Each row comes from the steps of one path. Every step used is in the known rows, and no mark comes twice. Write the path behind each row, first mark first.
In the rows, 128 means zero.
Known rows
B > T: [105 116 159 115 116 122 123 153 122 132 106 149 124 128 123 133 146 118
  89 114 129 114 131 177 144  93 142 118 134]
B > T > D > K > C > W: [169 172 115 145  57 122 143  31  94 124 208 104 136  93 114  95 150 156
 138 140  94 133 109 106 111 135 147 116 128]
K > B > T > C: [113 123 133 153 106 126 122 108 135 142 138 183 107 150 127 124 152  85
 121 132 143 105 132 135 124 138 141 133 139]
B > T > G > K > C > W: [165 162 131 116  12 106 158   8  93 123 166 122 141  87 107 119 158 160
 106 124  90 109 138  99 117 147 132 147 139]
G > T: [116 116 168 116 159 133 136 130 137 142 115 143 130 139 142 109 101 132
  73 141 121 125 140 126 133 113 114 116 118]
W > C > K > G > T > D: [161 142  95 126 148 149 116  41 135 138 131 178  98 115 153 113  89 166
 148 149 117 152 124  73 115 132 120 100 121]
W > C > R: [ 95 127 153  96 120 143  95 142 126  89  99  89 138 144 144 137 184 135
 111 135  74 165 103 148 167 140  41 110 129]
Q > T > G > K: [123 129 118 120 122 122 148  94 110 130  98 120 134 120 129 157 104 131
 132 135 140 106 120 149 120 167  98 171 143]
G > K > B: [133 116 104 129 119 123 134 179 143 101 109  80 126 158 119 131 136  92
 124 120 161 106 145  92 136 109 146 149 130]
W > C: [ 87 131 143 104 114 145 101 147 101 109  99 139 119 125 130 124 163 139
 131 137  78 145 126 151 128 110 100 127 129]
T > G > K > C > W: [160 150 124  99  17 114 159   4  98 113 166 105 151  91 110 119 158 179
 125 128  91 118 118  88 108 145 113 162 137]
C > W: [111 127 164  92 108 126 140 101 145 108 143 100 148  97 115 131 143 157
  91 146  97 126  61 109 116 121 132 141 108]
K > B > T: [120 102 140 139 110 121 124 172 136 138  98 134 121 152 124 122 163  86
 112 106 142  96 154 141 143  92 162 127 128]
W > C > K > B > T > D: [146 150  99 166 131 137 106 107 152 120 139 146  88 126 129 127 145 100
 191 124 135 117 144  86 113 118 152 106 132]
W > C > K: [126 147 133 112 160 141  92 144 148 111 115 120 124 118 113 164 128 148
 175 129 101 151 123 103 113 111 119 116 125]
D > T: [ 88 102 152 101 185 118 125 165 144 144 126 135 150 113 132 124 108 145
 124 121 121 139 122 168 141 100 119  97 118]
W > C > K > B > T: [140 137 129 157 138 129 100 161 154 137 103 135 114 141 113 150 154  94
 159 106 121 115 171  88 131  92 173 115 127]
G > K: [118 136 118 106 119 124 134 168 109  91 115  84 127 124 120 137 111 126
 104 133 153 125 134 127 137 117 129 142 135]
K > G > T > D: [135 103 109 114 130 141 140  44 121 140 128 176 107 125 161  95  99 158
 104 147 144 132 101 117 120 133 106 111 121]
T > Q: [ 89 107 170 123 176 140 128 231 115 109 116 127 132 105 124 155 132 126
 147 117 124 151 100 208 123 153  94 152 129]
D > K: [114 140 109 123 155 132 122 211 127 118 136  65 154 146 119 135 133 140
 146 131 130 138  94 162 127 117 140 131 120]
G > K > B > T > C > W: [134 170 138 153  74 114 143  64 124 113 173 123 116 108 112 119 134 102
 101 156 127 104 114  47 124 158 182 146 125]
Q > T > B: [131 123 178 125 151 141 130 133 143 167 114 131 116 134 137 139 106  58
 116 130 114 112 108 180 120 152  64 155 131]
K > B: [113  86 127 120 127 131 125 163 158 126 103 112 134 163 126 133 158 102
 138 117 143 108 121 124 124  90 131 144 120]

Write each row's path
[118 130 139 176 156 120 134 252 103 112 108 114 110 123 117 143 130  71
 144 105 160 118 177 165 145 155 158 152 137] -> G > K > B > T > Q
[156 132 132 162 186 132 120  94 194 148 146 155 122 160 126 139  99  97
 150 137 149 122 147  31 106 139 150 129 120] -> G > T > C > K > B
[ 80 102 173 129 217 129 129 239 119 132 125 141 142  89 130 143 103 132
 160 110 118 161 124 220 134 154 101 120 124] -> D > T > Q
[159 137 107 116  23 110 144  48  81 134 131 144 131 118 117 119 156 151
 130 102 123 108 188 153 124 127 106 143 161] -> B > T > G > K > C
[136 162 101 154 174 142 137 145 126 130 170  91 127 144 143  95  93 128
 149 156 139 141 106 123 116 144 125 102 119] -> G > T > D > K
[ 97 120 181 145 161 127 128 233  99 121 111 143 120 102 122 152 136 108
 130 107 128 140 132 216 139 152 123 134 134] -> B > T > Q
[148 116 128 145 153 120 114 164 178 140 112 128 125 144 113 156 136  91
 139 101 154 103 156  99 131  89 187 117 125] -> C > K > B > T
[125 119 108 147 103 132 131 123 142 126 140 139  97 135 136 106 159  95
 152 121 162 100 124 138 117 118 136 118 133] -> K > B > T > D
[147 113  93  97 142 130 109  64 158 137 123 172 129 122 125 169 102 178
 145 130 150 150  85  91 109 127 147 138 128] -> T > C > K > G
[133 130 115 157 104 113 133 180 123 120 104 108 116 150 117 125 145  71
 108 112 163  93 179 108 153  96 181 131 134] -> G > K > B > T
[161 128 118 106  59 122 132  81  82 107 141 116 134 132 114 119 135 148
 113 118 127 134 180 141 129 105 104 140 151] -> G > K > C
[113 139 165 128 152 136 133  74 125 146 153 191 118 137 144 108  99 126
  92 162 120 135 120 119 119 161  97 123 131] -> G > T > C
[139 123 116 146 200 124 110 124 201 151 155 145 136 139 121 154  99 113
 190 125 149 134 130  71 109 122 152 114 118] -> D > T > C > K > B
[106 141 105 116 125 109 148 149 128 130 128 110 151 105 129 130 109 157
 149 122 136 123 134 131 130 153 117 128 132] -> D > T > G > K
[134 123  46 118 116 136 125 115 115 127 133 101 134 134 139 114 122 178
 160 137 150 146  68 144 121 127 145 128 122] -> T > D > K > G
[123 122 131 156 196 133 135 211 103 147 112 130 142 126 139 132  91 150
 128 130 125 163 130 169 139 171 137 136 114] -> D > K > G > T > Q
[129  91 133 103 135 129 135  99 123 158  86 172 132 142 148 116 100 158
  66 131 133 133 127 122 143 104 131 117 114] -> K > G > T
[139 121 104 127 158 127 132 132 116 157 111 126 147 155 141 121  92 160
  89 140 130 145 128 123 147 116 156 117 111] -> D > K > G > T
[171 154 115 132 120 136 123  51 116 122 174  80 149 159 154  90 134 147
 122 138 106 166 140 128 152 156  43  92 136] -> G > T > D > K > C > R
